Each row was made from one small tree. The marks that hang from a mark follow it in brackets, in alphabetical order. Every link used is in the known rows. Write each row's tree.
Known rows:
voviz[motar zuvof[fopogem kadezip]]: [ 21   6   4  13 -16   2   3 -12 -13  54  -2  -9 -29  -8 -14   1  10  -1
   7 -13  24  42]
motar[voviz[zuvof[fopogem rikolof soku]]]: [  5   9  -8   5 -17   3  10 -11   2  56  -1 -10 -11 -13 -15  -6 -21   5
  19 -10  24   1]
voviz[motar zuvof[fopogem rikolof soku]]: [ 12  12   0   9 -19   4   6 -10  -4  51   6 -10 -21 -11 -15  -8 -18   9
  14  -6  24  17]
gagono[zuvof]: [-10   4  -5   4   3  -4   9   3  -2   2  -7  -7  -2   8  -4   3   1  -7
   3  -6  -7  13]
kadezip[zuvof[soku voviz[motar]]]: [ 26   9  -9   4   0  -5   1  -2 -10  46  -3   6  -5  -6   5   2 -18  10
  14  -6  20  22]
voviz[motar zuvof[soku]]: [  9   4  -7  -2  -9   0  -6   1 -21  55  13   3 -18 -13  -4  -4  -8   3
   3   1  23   2]
voviz[motar zuvof[fopogem kadezip rikolof[biled] soku]]: [ 36  11  -4   0  -7  12  10 -20  -2  61 -33 -18 -13 -21 -15  -9 -10  10
  22  -3  21  46]
gagono[zuvof[rikolof[biled] soku voviz]]: [ 17   9  -8 -15   7   4  16  -6  14  31 -34 -18  15 -10  -5  -4 -30   1
  22  -4  -7  24]
dedo[zuvof[kadezip soku voviz]]: [ 16   8 -10  -7  -2  -1  11 -10   5  49 -34 -42   1 -20  -4  -6 -25   6
  22  -8   4  37]
zuvof[rikolof[biled] soku]: [ 14   5  -8 -14   9  11   7  -8  12   8 -30  -8  16 -13  -1 -10 -20  11
  16  11  -2   5]
kadezip[zuvof[rikolof[biled] voviz[motar]]]: [ 34   6  -1  -9  10   9   2  -1   6  -1  -9  21  -8  -3   7  -4 -23   8
  16  -5  12  32]
motar[voviz[zuvof[rikolof[biled] soku]]]: [ 14   2 -14 -19   3  12   3  -4   0  41 -12   6   0 -21  -3 -10 -22   3
  17   4  19  -4]
dedo[zuvof[fopogem rikolof[biled] voviz]]: [ 24   9  -2  -7  -1   8  13 -11  33  -5 -31 -13  -1  -8  -6  -7 -31   0
  23 -12  -2  50]
voviz[motar zuvof[rikolof]]: [ -1   3   6  -5  -9   7  -3   3  -9  13  28   8 -29  -5  -5 -10 -15   4
   1  -3  18   0]
tevu[fopogem[zuvof[kadezip rikolof]]]: [-24   2  23  15   0  -2  20  -9   0  30 -14 -23  15 -16 -15  -9  12  11
   6   2  -1 -14]
biled[rikolof]: [  8  -1  -4  -7  12   4  -5   0   5  -8 -21  12  15  -8   4  -1   9  -4
  -1   4  -4   8]
voviz[motar zuvof[kadezip rikolof]]: [  5   4   8  -4  -8  10   2  -4 -13  29   9 -12 -30 -10 -10 -11  -9   6
   6  -5  18  16]
gagono[zuvof[fopogem kadezip rikolof[biled]]]: [ 16  11  -3   5   5   9  24 -18  16   7 -54 -29   3   0 -17  -3   0  -2
  23 -10  -9  56]
fopogem[zuvof[soku]]: [-14   2  -5   6   3  -6   9  -5  -5  53 -10 -16  13 -18  -4  -9   1   6
   3   6   1  -4]
kadezip[zuvof]: [-1  6 -4  9  7 -4  1  2 -1  1 -3  9 -2 16  5 -6  2  4  1  2  6  3]
gagono[zuvof[kadezip rikolof soku]]: [ -5  12  -7   1   2   3  22 -11   1  32 -36 -45   5  -6 -15  -9 -15   8
  21  -2  -7  20]
zuvof[fopogem rikolof[biled] soku voviz]: [ 35   9  -2  -5  -4   6  14 -19  25  38 -37 -17  15 -15  -9  -3 -28   8
  25  -5   3  32]

Which tree is each row?
[ 28   3  -5  -5  -9  -1   0  -4  -9  47  -1  -4  -4 -22   0   8 -20   6
  13  -8  15  20]
zuvof[soku voviz[motar]]
[ 10   1  -1   1  -4  -5   5  -4 -12  72   0  -8  -2 -32  -3   0 -13   6
   9  -7  13  18]
fopogem[zuvof[soku voviz[motar]]]
[ 12  10  -6   7 -16   5  16 -19  -1  72 -20 -30 -11 -18 -21  -7 -15   7
  25 -12  24  18]
motar[voviz[zuvof[fopogem kadezip rikolof soku]]]
[ -7   0  -1  -8  -8   7   1   3  -3  18  20   7 -18  -7  -6  -8 -18  -1
   6  -7  18 -16]
motar[voviz[zuvof[rikolof]]]
[ 50   6   6  -3  -5  13  12 -21  13  25 -35 -14  -9 -21 -11   4 -15   6
  25 -16  10  66]
zuvof[fopogem kadezip rikolof[biled] voviz[motar]]
[ 19   9  -6  15  -9  -1  14 -23   2  52 -41 -37   7 -11 -14   0   3   8
  18  -4   5  33]
zuvof[fopogem kadezip soku]
[ 18  16  -4   3 -12   2  22 -22  22  44 -43 -55  -2 -17 -16 -10 -35  12
  32 -14   4  52]
dedo[zuvof[fopogem kadezip rikolof soku voviz]]
[  1  -2   9   2   0  -5  11  -9  -1  63 -14 -26   0 -19  -6  -5   2   1
   4  -9   1  23]
fopogem[zuvof[kadezip voviz]]
[ 30   8 -11  -3  -5  12  14 -21   5  66 -40 -19  -3 -24 -16  -7 -12   5
  28  -6  21  31]
motar[voviz[zuvof[fopogem kadezip rikolof[biled] soku]]]
[ 34  15  -6   4   3   2  15 -16  24  38 -39  -7  13   0  -4  -9 -25  12
  26  -3   8  35]
kadezip[zuvof[fopogem rikolof[biled] soku voviz]]
[ 24   4  -3  -4  -5  13  11 -16   7  38 -28  -7 -12 -15 -14  -5  -5  -1
  20 -11  18  34]
motar[voviz[zuvof[fopogem kadezip rikolof[biled]]]]
[  9  -2  -5 -19   4  13   0   1   2  14   0  18 -10 -12  -2  -8 -16  -3
  10  -2  16  -2]
motar[voviz[zuvof[rikolof[biled]]]]
[ 25  13   5  15 -10   1   9  -8   9  15   1   5 -17   5  -5  -1 -22  10
  18 -18  17  39]
kadezip[zuvof[fopogem rikolof voviz[motar]]]
[ 19  13   1  10 -18   6  11 -19  -7  66 -13 -29 -21 -16 -20  -9 -12  12
  19  -8  24  34]
voviz[motar zuvof[fopogem kadezip rikolof soku]]
[ 46  15  -8   5   0   6  11 -15  12  36 -31   4   1  -9  -3  -2 -26  14
  28  -7  18  49]
kadezip[zuvof[fopogem rikolof[biled] soku voviz[motar]]]
[ 30  11   1   5 -18   3  11 -15   8  42 -10 -18  -6 -19 -12   3 -31  12
  24 -15  15  34]
zuvof[fopogem rikolof soku voviz[motar]]
[ 29  11  -6   2   1  11  19 -26  17  32 -59 -34  14 -17 -14  -8  -9  12
  27   2   0  41]
zuvof[fopogem kadezip rikolof[biled] soku]
[ 38   6   7  -3  -3  10  16 -22  24  26 -44 -25   4 -12 -12  -2 -14   4
  22 -12   0  51]
zuvof[fopogem kadezip rikolof[biled] voviz]
[ 23   7 -12  -5  -5   9   9 -13   8  50 -21   1  -1 -18 -12  -6 -19   2
  22  -4  21  15]
motar[voviz[zuvof[fopogem rikolof[biled] soku]]]
[  4   8   6   0   1  -1   8   0  12   8   2  -1  -4  12   2 -10 -24   8
   9  -6   5   4]
kadezip[zuvof[rikolof voviz]]
[ 29   7   1  -6  -8   7  11 -14  -2  49 -19 -31  -7 -28  -8  -2 -30  15
  23  -8  12  30]
zuvof[kadezip rikolof soku voviz[motar]]
[ 18  10   1   3 -15   5  11  -7  15  -1  -4 -13 -23 -12  -9  -1 -34   4
  23 -22  10  51]
dedo[zuvof[fopogem rikolof voviz[motar]]]
[  5   5  -4  -1  -6  -1   3  -9 -13  72 -13 -27  -7 -10  -9 -12   0   4
   6   4  14   5]
voviz[zuvof[kadezip soku]]
